Every row comes from one small tree of marks. Brackets hold a mark, then the marks that hang from it, in the order of their numbers. Every link used is in the known rows. Which tree was each row made from?
Known rows
{j_679 {j_658 j_68 {j_372 j_629}}}: [ -9   2   4  -2 -10   0 -10   1  -5  -6  -9   6   6   0   1  -6 -15  -7
  -1  -4   9]
{j_372 {j_629 j_401 {j_679 j_658}}}: [  8   4  -1  -1  -2  -4  18  -1  15   3   2 -10   6  -1   4  -9  -2  -1
  -8   5   0]
{j_658 j_68 {j_372 j_629} j_679}: [ -4  -1  13   7  25   4 -26  -5   0  -7 -15  12   7  10   0   6 -10 -17
   4   2   5]
{j_629 j_68 j_401}: [ -3   4  -8  14  -2  -3   8   0  -3  16  13 -13  -7   3  -7  -1   6   9
   2   9 -13]
{j_679 j_629 {j_658 j_68 j_372}}: [ -4   1   1  -9 -31   5  -4   6 -19 -10  -8  -6  -4   1  -4   3  -6  -1
  14  15  16]
{j_372 {j_629 j_68}}: [ -2   1  -3  11  13  -5  -2  -2   6  10   3  -3   4   0   0   4  -1  -4
 -11 -13 -13]
{j_401 {j_629 j_679}}: [ 15  -7   4 -10  15  -5  16   0   7  -7   4  15 -10   8   6  11   2   2
  -3 -11  -7]
{j_372 {j_658 j_68 {j_401 j_629} j_679}}: [ -8  -6   4   0  41   5 -20  -6  -2  -8  -7  32 -11  -1   6  -1   7   5
  11  -7   0]
{j_658 j_401}: [ -1   0   0  -1  18  -2  10  -3  -2   5   3  -7 -10   5   0   3   1  -9
   4  -2  -4]
{j_658 {j_372 {j_629 j_68}} j_401}: [ -9   4  -1  13   0   3 -19  -1  -2   7   4   1  16  -7  -6  -4 -11  -8
   4  -2   5]
{j_401 j_629}: [ -4  -4   0  -4  18  -7  16   1  -1  -6   7  14 -17   7   3  12  -3  -2
  -7 -18 -13]
{j_679 {j_658 j_372 j_401}}: [ -8   1   2  -9 -21   2   4   3 -12  -2   1  -7  -1  -2  -5  -2  -8  -5
   7   4  12]
{j_372 j_629}: [ -1  -1   2   4  22  -6   9  -2   8   1  -1  -4  -3   7   4   8  -7 -16
 -17 -21 -13]
{j_679 {j_658 j_372}}: [ -5  -3   4 -10 -29  -1   8   5 -13  -6  -1 -10  -4   4  -3   6  -7  -4
  -4  -5   5]
{j_658 j_68 j_372 j_401 {j_679 j_629}}: [ -2   2   8  -1   8  12 -25  -3 -13  -7 -11   3   0   6  -7   5  -2 -12
  29  32  20]
{j_372 {j_629 j_401} {j_658 j_679}}: [ -9  -1   4  15  29   2  -6  -4  12   0  -5  -5  -1   2   4  -1   3  -9
 -19  -8 -15]
{j_372 j_629 j_658}: [ -6  -6   1   5  24  -2   2   0   6  -4  -5  -3  -3   0   9   4  -1 -11
 -27 -33 -18]
{j_401 {j_629 {j_679 j_658}}}: [ 12  -5   2 -21  -9  -6  23   2   6  -8   3  15  -7   1   6   5   2   8
  -6 -11   2]
{j_372 {j_629 j_679}}: [ 16  -4   7  -4  24  -4   9  -3  15  -1  -5  -4   3   8   7   5  -1 -12
 -13 -12  -8]

Which tree is each row?
[12  0 -4 -4 11 -2  1 -3  6  6 10 18  2 -4  0 -2  5 13 14  1  2]
{j_658 {j_401 {j_629 j_68 j_679}}}
[ -7   0   6   8   9   2 -16  -2  -3  -5  -8   9   2   6   1  -1 -16 -14
  -1  -9   0]
{j_658 j_68 {j_372 j_629}}
[-10   1  -4 -11   2  -5  16   0  -1  -3   7  14  -9  -6   1   0  -3   4
   5 -10   2]
{j_679 {j_658 {j_401 j_629}}}
[ 12  -6  -1   2   8   0  -8  -1  11   4  -4  -2  11  -4   6  -3   9   3
 -19 -19 -10]
{j_372 {j_629 j_68 j_679} j_658}
[ -5   8 -14   3 -35  -1  14   5  -7  10  10 -22  -2  -7  -9  -2   8  14
   7  23   0]
{j_679 {j_629 j_68 j_401} j_658}
[  3  -8   6  -5  13   3  -4   1  -3  -9 -11 -12 -10   6   3  18  13  -7
 -11   0  -5]
{j_372 {j_658 {j_679 j_629}}}
[14 -4 -1 -6  2 -3  7  0  5  2  8 16 -2  1  1  7  7 14  0 -6 -5]
{j_401 {j_629 j_68 j_679}}
[ -4   7  -8   1 -17   0  11   2  -9   0   2 -13 -11   1  -3  -5   3   7
  16  26   5]
{j_679 {j_629 j_401} {j_658 j_68}}
[ -9   7  -9   6 -55   4   2   8 -14   3  10 -21   5  -8 -13  -2   0  12
  10  27  11]
{j_679 {j_629 j_68 j_401} {j_658 j_372}}
[ -4  -1   0 -10 -38   0   9   9 -15 -11  -2 -17  -2   0  -5  11  -5  -7
   0   8  11]
{j_679 j_629 {j_658 j_372}}
[  6   0   3  -6 -37   2  12   4  -3  -2   3 -13   2   3  -4  -9  -2   4
   2  13  10]
{j_629 j_401 {j_679 {j_658 j_372}}}
[ -7   0  -2  20  16   2 -16  -4  10  10  -1  -1   7  -4   0  -3  10   3
 -14  -3 -14]
{j_372 {j_629 j_68 j_401} {j_658 j_679}}
[  7   0  -5  14   4   2  -6  -2  14   9   4  -5  10  -7   4 -12   9   9
 -16  -7 -12]
{j_372 {j_629 j_68 j_401 j_679} j_658}
[-3 -6  7 -2 31  3 -9 -4  1  0 -8 -1 -8  4  3  5 10 -7 -3 -6 -5]
{j_372 {j_658 j_401 j_679}}
[  9  -2  -2   5  19   2 -14  -4  13   7  -3   1  14 -10   5 -11   8   3
  -7 -11  -3]
{j_372 {j_629 j_68 j_679} {j_658 j_401}}
[12  4 -4 13  6 -2  2 -3 16 14  8 -7  9  0 -1 -8  3  4 -2  6 -8]
{j_372 {j_629 j_68 j_401 j_679}}
[ 12  -3   2 -19   2  -3  11  -1   2  -8  -2  24  -7   2   6  -2   2  13
   8  -3   7]
{j_401 {j_629 {j_679 {j_658 j_68}}}}
[-12   6  -3   3 -20   1 -14   0  -2   6   2  -1  18 -12  -6  -9 -11  -2
   4   2  12]
{j_679 {j_658 {j_372 {j_629 j_68}} j_401}}
[ 16   2  -4   6  -7  -1   8  -1   4  14  10 -11  -1   4  -5  -4  11  11
   4  16  -6]
{j_629 j_68 j_401 j_679}
[ -8   5  -1  -8 -23   7  -8   3 -18  -8  -5  -5   0  -5  -5  -4  -6  -2
  25  24  24]
{j_679 j_629 {j_658 j_68 j_372 j_401}}
[  0   2  -3 -10 -12   0   9   3 -10  -4  -7  -8 -10   2   0   4   3   1
  10  12   7]
{j_679 j_629 {j_658 j_68}}
[-15   7  -1  10 -16   3  -7  -1  -5  -1  -1   3   6  -2  -2 -14 -17  -2
   5   8   8]
{j_679 {j_658 j_68 {j_372 {j_629 j_401}}}}
[  8  -5  -4  -4   8   2  -8  -1   5   0   7  20   1 -11   4  -5  12  18
   0 -11  -3]
{j_372 {j_658 {j_401 {j_629 j_68 j_679}}}}
